Every row comes from one small tree of marks. Brackets hold a mark, then the marks that hang from it, in alphabetical order. Every link used is in the known rows. Which tree was each row made from?
Known rows
[T [R Q] X]: [ 26  10 -11  17  -6 -21 -25   8  -2 -25 -56   4  26 -16  23  -7  33 -13
   1  38  10  27]
[T [N C U] [R Q] X]: [-10  21   1  -3 -30   2  13   0 -13  -2 -38  25  11   9  19 -14   4  -1
 -12  52  11  41]
[M [C X] [Q R]]: [ -3 -40  -8  -2   7   8  23  17 -10  38  11  -8  29 -21 -19  46  17 -15
  21 -14 -16  17]
[U [C [M Q] T X]]: [-36 -47   3 -32  30  17  45  29 -32  36  13 -19   1   3  35  37 -42  19
  24 -14 -30  30]
[C [M U] T X]: [-24 -55   5 -42  20   5  50  18  -8  13  -5 -20 -12  18  26  -1 -30  26
  35  -7 -39  20]
[C [M U] [T N] X]: [-33 -55   4 -49  -7   8  64   2  -5  15  -6 -13 -15  28  26 -12 -25  30
  25  -7 -27  27]
[R [Q [M [C T X] U]]]: [ 22 -26 -21  28  26 -10  17  14  29  17   9  17 -31  10  13 -40  26   2
 -12  40 -13 -19]
[T N [R Q]]: [ 17  25   7  40 -36 -13   3  -8   7  -5 -30  27  17  -1  13   0  29  -5
 -23  20  39   8]
[N [C M [T R] X]]: [-31 -22  13 -32  20  14  43  22 -26  19 -11 -15  -2  -4  36  10 -37  21
  27  -3 -34  32]
[R [Q [M U]]]: [ 37   8  -4  44  12 -18  -8   7  30  19  14  16 -29  13   4 -30  27 -11
 -18  31   3 -24]
[R [Q [M [U X]]]]: [ 28   4  -6  50  22 -21  -3   9  28  25  23  20 -30  18   3 -22  21  -6
 -11  31  -7 -27]
[N [U [C [T [R Q]]]]]: [-17   4   7   7  26  11  18  32 -16   5   7  26   6  12  12  16 -31   6
 -10  29   6   8]
[T X]: [ -3 -15 -20 -31  -4  -4 -11  -5  -6 -18 -27 -15   7  -4  10 -19  10  -2
  10  17 -13  28]
[C [T [R Q]] X]: [ -9 -20 -16  13  15 -15  16  29 -14 -19 -28  -2   2  -5  29  -2   8   5
   8  22   9  15]
[U [C M [T N [R Q]]]]: [-14  -9  13  -7   7  14  27  11  -8  13 -11  11  14   5  39  12 -25  20
  -8   2   2  25]
[M [Q R] [U [C T] X]]: [-14 -35  11 -23  30  12  12  36  -5  41  42  -9  20  13 -18  62   3  -3
  29 -19 -44  12]
[R [Q [M C]]]: [ 31   2 -16  49  16 -10  -3   3  28  19  11  22 -24  -4   9 -32  24  -8
 -27  30   8 -22]
[M [Q R]]: [  7   0   8   0 -12  -1 -16  16 -11  25  20 -21  20 -17 -22  52  17 -28
   7 -34   9  14]
[U [C [T N]]]: [-30 -20  -7 -32   7  22  24   6  -7   0   9   5   1  14  18  -6 -18  22
  -9   6  -6  19]
[N [C [M [Q R]]] [U X]]: [-40   4  34 -11  21  21  34  27 -30  69  50   1  -3  12  -6  61 -64   2
  24 -22 -38  16]
[Q M R]: [ 32  13  -6  11  16  -4  -9   1  15  20  27 -11   7  -8 -29 -11  16 -29
  -5  -3  11   2]
[U [C [T N]] X]: [-48 -28 -11 -20  26  17  34   9 -11  12  24  13  -1  24  17   7 -30  31
   5   5 -27  12]

Which tree is each row?
[-14 -14 -14 -21   3   8   8  10  -9 -16 -27   8  17   4  32 -10   4  13
  -9  30   1  36]
[U [C [T N [R Q] X]]]
[-17 -44   1 -32  36  13  37  23  -1  11   5   4   2  27   8   0 -11  22
  25  24 -43  10]
[M [U [C T X]]]
[-33 -17  -8 -37  24  20  22  23 -21  -2   8   7   1  17   9  -1 -38  12
   1  26 -15  23]
[N [U [C [T X]]]]
[ 23 -34 -19 -18  21   7  29   0  35  17  18   3 -25   2   0 -49  27   6
 -11  21 -35 -13]
[Q [M [C T] U]]
[  2 -54  -5 -14  22  10  48   4  17  20  -8  18   8  14  -7 -10  12  18
  26  31 -50  -3]
[M [C X] U]
[ -7 -39  18 -16  17   1  49   7  -6  34  -6  -7   2  20  13  11 -28  17
  41   2 -39  14]
[C [M U] X]
[-10 -25  12  -6  40   9  27  14   7  29  21  20  10  31  -4  17 -13  20
  24  21 -54  -6]
[M [U C X]]
[ 18 -22  -6  -2  37   3  37   7  13  37  24   4 -15  19  -1 -26   4   4
   9  36 -35  -5]
[Q [M [U [C X]]]]
[  2 -18 -23  18  20 -17  21  26  -8 -10 -17  -5 -10  -7  29 -18  15   1
   2  26  10  10]
[C [T [R [Q M]]] X]
[-18 -36 -20 -30 -13  19  29  -9  13  -8  -5   9  -4  -3  10 -26   9  19
 -16   2  -9   7]
[M [C [T N]]]
[ 22 -29 -13   7  31   1  34  -5  34  37  28  16 -17   9  -8 -32  20   8
   2  27 -49 -22]
[Q [M C [U X]]]
[-18   1   5 -27   8  15  10  18 -11  -3  -5  -7  -2  -8  19   0  -7  10
   1   3 -17  17]
[N [C [T R]]]
[ 40  13 -20  24   0 -25 -21   4   6 -14 -43   1  12 -18  23 -28  41 -20
  -9  45  10  21]
[T [R [Q M]] X]
[  5  -2  12   5   2  -6   3  19  -3  -4 -23  -6   3 -12  41  10 -10   5
  -3 -14   9  15]
[C M [T [R Q]]]
[ 34  -5 -13   9  22   6   5  -3  25  25  24   1  14 -16 -30 -17  21 -22
  -7   4  -4  -1]
[Q [M C] R]
[-12 -17 -24 -47 -30   0   8  -6  -7 -39 -44 -14  12  -8  25 -27  24   6
  -6  11   7  44]
[C [T N R X]]
[ 25 -19 -14 -25  28   1  18   8  16  10   0  -5  -3   5  12 -36  21   1
   1  36 -33  13]
[Q [M [U [C [T R X]]]]]
[-51 -46   1 -40 -22  11  66  14 -35  33  14 -21 -22  11  29  24 -40  16
  13 -26  -5  36]
[C [M Q] [T [N U]] X]
[ 19 -13  19 -12  -9   0  -7  19   6  32  22 -15  20   0 -31  49  29 -24
  19 -24 -15   8]
[M [Q R] U]
[-21 -19   5 -61 -29  17  27 -21  -3  15 -20  -8  -3  19  19 -25 -10  18
  13  14 -36  44]
[T [N [C [M U]]] X]
[ 46   6 -14  19   3 -25 -15   6  14 -10 -43   4  11  -9  18 -29  48 -17
  -2  50  -1  18]
[T [R [Q [M U]]] X]
[ 32 -35 -25 -27  17   2  24   0  30   3 -10  -1  -7  -7   8 -52  39   2
  -4  34 -37   6]
[Q [M [C [T R X]] U]]
[  0 -36   3 -42   6   8  13  28  -8  18  -5 -15  16   0  15  32  23   0
  17   5 -39  28]
[M Q [U [C [T R X]]]]
[-24 -61   7 -42   6   2  48  26 -17  32   7 -32 -16   7  28  27 -17  15
  34 -26 -39  24]
[C [M Q U] T X]
[  7 -58 -13 -55  -2  13   4  19  13  12   0 -19  21 -13 -14  19  42 -11
  18 -10 -42  27]
[M [C [T X]] [Q R] U]
[-25   3  19 -25 -27  20  34 -17  -5  29   7   3 -10  14  14  -4 -26  17
  -4  -9 -10  20]
[T [N [C M]]]
[-20 -33 -11 -58   0   5   6   4 -11 -15 -22 -32  -7  -6  38 -16 -22  14
  12 -16 -21  37]
[C M [T X]]
[ -6  -9 -24 -20 -30  -9  -5   1  -1 -39 -44  -3   5  -5  32 -28  30   2
 -16  21  20  36]
[C [T N [R Q] X]]
[ 42   3   3   2  20  -4  -2   4  28  26  28  -6   7   6 -37 -13  25 -25
   4   6  -9  -3]
[Q [M U] R]
